Known rows, with every step that occurs
valu/teluk/buzur/kibe/fizu/nizi: [ 0.06 -0.15 -0.01  0.04 -0.09  0.16 -0.01 -0.10  0.09  0.01  0.13  0.10
  0.05  0.10 -0.08 -0.08  0.06 -0.23  0.20  0.10]
tepur/teluk/kibe/fizu: [ 0.08 -0.05 -0.06  0.05 -0.20  0.03  0.05  0.06  0.00  0.07  0.33 -0.09
  0.00 -0.01  0.06 -0.05  0.10  0.11 -0.21  0.03]
valu/teluk/buzur/fizu/nizi: [ 0.03 -0.12  0.09 -0.01 -0.19  0.18  0.00 -0.24  0.06  0.06  0.06  0.05
  0.05  0.08 -0.10 -0.03 -0.11 -0.07  0.31  0.11]
tepur/teluk: [ 0.02  0.13  0.03  0.03 -0.18  0.13  0.17  0.05 -0.05  0.01  0.03  0.03
 -0.06 -0.07 -0.07 -0.01  0.17  0.33 -0.17 -0.03]
tepur/fizu/teluk/kibe: [ 0.03 -0.05  0.08 -0.14 -0.17 -0.06  0.06 -0.04  0.06  0.01  0.30 -0.04
  0.00  0.00 -0.02 -0.22 -0.18 -0.08  0.04  0.01]
tepur/teluk/buzur/fizu/nizi: [ 0.11 -0.10  0.06  0.13 -0.30  0.10  0.08 -0.07 -0.08  0.06  0.06 -0.14
  0.08 -0.03 -0.07  0.06 -0.02  0.18  0.05  0.04]
buzur/kibe/fizu: [ 0.06 -0.01  0.08 -0.13 -0.20  0.07  0.09  0.27  0.09  0.00  0.15 -0.07
  0.02  0.06 -0.08 -0.15  0.24 -0.15 -0.02 -0.02]
kibe/fizu/valu/teluk/buzur: [-0.01 -0.10 -0.05 -0.04 -0.11  0.10 -0.11 -0.04  0.06  0.12  0.08  0.01
  0.05  0.05 -0.02 -0.03  0.08 -0.02 -0.07  0.06]
buzur/kibe/fizu/teluk/nizi: [ 0.10  0.12  0.06 -0.08 -0.22  0.03  0.02  0.28  0.02 -0.04 -0.04  0.02
  0.06  0.01 -0.10 -0.26  0.10 -0.30  0.11  0.02]
buzur/fizu/teluk: [ 0.04  0.14  0.19 -0.19 -0.35  0.03  0.06  0.03  0.04  0.03  0.02 -0.11
  0.03 -0.01 -0.12 -0.25 -0.18 -0.03  0.17  0.06]
buzur/kibe: [ 0.02  0.09  0.16 -0.14 -0.18  0.13  0.17  0.29  0.01 -0.10 -0.02  0.09
 -0.04  0.06 -0.08 -0.08  0.25 -0.12 -0.13 -0.03]
teluk/kibe/fizu/valu/nizi: [ 0.01 -0.25  0.01 -0.09 -0.22 -0.02 -0.13  0.08 -0.05  0.05  0.11 -0.15
  0.02  0.03  0.08  0.05  0.17 -0.11  0.05  0.03]
buzur/fizu/teluk/kibe: [ 0.07  0.07  0.18 -0.18 -0.35 -0.01  0.02  0.06  0.03  0.02  0.15 -0.12
  0.04  0.04 -0.02 -0.22 -0.22 -0.17  0.04  0.10]
kibe/fizu: [-0.05 -0.19  0.02 -0.12 -0.19  0.05  0.06  0.14  0.12  0.11  0.11 -0.20
  0.01  0.00 -0.06 -0.05  0.14  0.12  0.45 -0.03]
tepur/teluk/nizi: [ 0.03  0.15  0.08  0.08 -0.22  0.16  0.12  0.07 -0.17  0.00 -0.23  0.11
  0.00 -0.10 -0.07  0.01  0.15  0.23  0.01 -0.04]
teluk/buzur/fizu: [ 0.01 -0.34  0.19 -0.07 -0.24  0.07  0.08 -0.06  0.00  0.06 -0.02 -0.17
  0.13  0.07 -0.05  0.04  0.01  0.00  0.31  0.05]
valu/teluk/kibe/fizu: [ 0.00 -0.09 -0.02 -0.08 -0.09  0.11 -0.01 -0.09  0.15  0.07  0.33  0.08
 -0.03  0.11  0.02 -0.13  0.00 -0.15  0.09  0.10]
tepur/teluk/buzur: [ 0.04 -0.14  0.00  0.13 -0.12  0.10  0.16 -0.08 -0.08  0.00  0.02  0.01
  0.04 -0.03 -0.04  0.06  0.16  0.24 -0.08  0.01]
tepur/fizu/valu/teluk/buzur/kibe: [ 0.06  0.05  0.10 -0.08 -0.11  0.10  0.02 -0.15  0.01  0.06  0.19  0.20
  0.04  0.05 -0.08 -0.12  0.00 -0.09 -0.52  0.00]

Rows
[ 0.02 -0.12  0.10 -0.06 -0.12  0.16  0.06 -0.31  0.09  0.07  0.10  0.12
  0.07  0.08 -0.10 -0.11 -0.04 -0.07  0.15  0.11] => valu/teluk/buzur/fizu
[ 0.08 -0.34  0.03  0.00 -0.15  0.01 -0.05  0.02 -0.07 -0.02 -0.07 -0.07
  0.14  0.04 -0.05  0.01  0.29 -0.22  0.05  0.03] => teluk/buzur/kibe/fizu/valu/nizi
[-0.03  0.18  0.05 -0.11 -0.11  0.16 -0.07  0.02 -0.05 -0.01 -0.01  0.27
 -0.08  0.09  0.04  0.05  0.05 -0.09 -0.51  0.07] => fizu/valu/teluk/kibe
[-0.01 -0.03  0.00 -0.06 -0.21  0.00 -0.03  0.15  0.03  0.06 -0.11 -0.11
  0.06 -0.05 -0.08 -0.19 -0.03 -0.08  0.56  0.02] => kibe/fizu/teluk/nizi
[ 0.04  0.17  0.23 -0.15 -0.37  0.06  0.02  0.06 -0.06  0.03 -0.19 -0.05
  0.07 -0.02 -0.13 -0.23 -0.19 -0.08  0.33  0.05] => buzur/fizu/teluk/nizi
[-0.02 -0.28  0.03 -0.10 -0.18  0.01  0.00  0.18  0.07  0.06  0.26 -0.18
  0.01  0.09  0.08  0.03  0.08 -0.09  0.23  0.04] => teluk/kibe/fizu
[-0.02  0.06 -0.03 -0.09 -0.15  0.12 -0.09  0.03  0.07  0.12  0.10  0.03
 -0.01  0.03 -0.05 -0.08  0.09  0.04 -0.08  0.03] => kibe/fizu/valu/teluk
[ 0.10 -0.10  0.07  0.07 -0.23  0.08  0.13 -0.12 -0.06  0.07  0.11 -0.08
  0.10 -0.02 -0.07 -0.03  0.04  0.19 -0.15  0.04] => tepur/teluk/buzur/fizu
[-0.06  0.27  0.06 -0.11 -0.12  0.20 -0.03  0.00 -0.03  0.00 -0.13  0.26
 -0.09  0.03 -0.05  0.02  0.10  0.06 -0.40  0.02] => fizu/valu/teluk
[ 0.08 -0.08  0.09 -0.07 -0.15 -0.05  0.11 -0.07  0.05 -0.01  0.20  0.00
  0.08  0.00 -0.09 -0.27 -0.10 -0.15  0.04  0.01] => tepur/fizu/teluk/buzur/kibe
[ 0.01 -0.09 -0.05 -0.04 -0.15  0.13 -0.06 -0.06  0.12  0.07  0.29  0.02
 -0.05  0.10  0.01 -0.06 -0.05 -0.14  0.24  0.10] => valu/teluk/kibe/fizu/nizi
[ 0.00 -0.25 -0.06 -0.03 -0.14 -0.04 -0.01  0.05  0.09  0.06  0.09 -0.19
  0.10  0.00 -0.05 -0.15 -0.03 -0.08  0.47  0.06] => kibe/fizu/teluk/buzur
[ 0.09  0.11  0.03 -0.11 -0.20  0.01  0.06  0.28  0.09 -0.04  0.12 -0.04
  0.02  0.03 -0.09 -0.29  0.11 -0.25  0.01  0.02] => buzur/kibe/fizu/teluk
[ 0.05  0.20  0.19 -0.18 -0.30  0.13 -0.07 -0.06 -0.01  0.09  0.12  0.08
  0.01  0.09 -0.03 -0.09 -0.12 -0.10 -0.45  0.09] => buzur/fizu/valu/teluk/kibe
[ 0.05 -0.35  0.05 -0.01 -0.10  0.04  0.08  0.10  0.04 -0.01  0.08 -0.09
  0.13  0.11 -0.03 -0.01  0.20 -0.21  0.16  0.03] => teluk/buzur/kibe/fizu
[-0.01  0.02  0.04 -0.11 -0.16 -0.03  0.03  0.18  0.00 -0.10  0.03  0.02
 -0.04  0.03  0.03 -0.12 -0.09 -0.18  0.06  0.08] => fizu/teluk/kibe
[-0.04  0.06  0.05 -0.03 -0.06  0.18 -0.05 -0.07 -0.06  0.00 -0.15  0.26
 -0.01  0.06 -0.03  0.09  0.09 -0.01 -0.34  0.06] => fizu/valu/teluk/buzur
[ 0.05 -0.07  0.06 -0.03 -0.11  0.00  0.08  0.12 -0.03 -0.14 -0.07  0.06
  0.07  0.04 -0.07 -0.16  0.01 -0.27  0.07  0.07] => fizu/teluk/buzur/kibe
[ 0.06 -0.15  0.00 -0.01 -0.03  0.14  0.04 -0.16  0.13  0.02  0.18  0.16
  0.07  0.10 -0.08 -0.15  0.11 -0.22  0.03  0.10] => valu/teluk/buzur/kibe/fizu
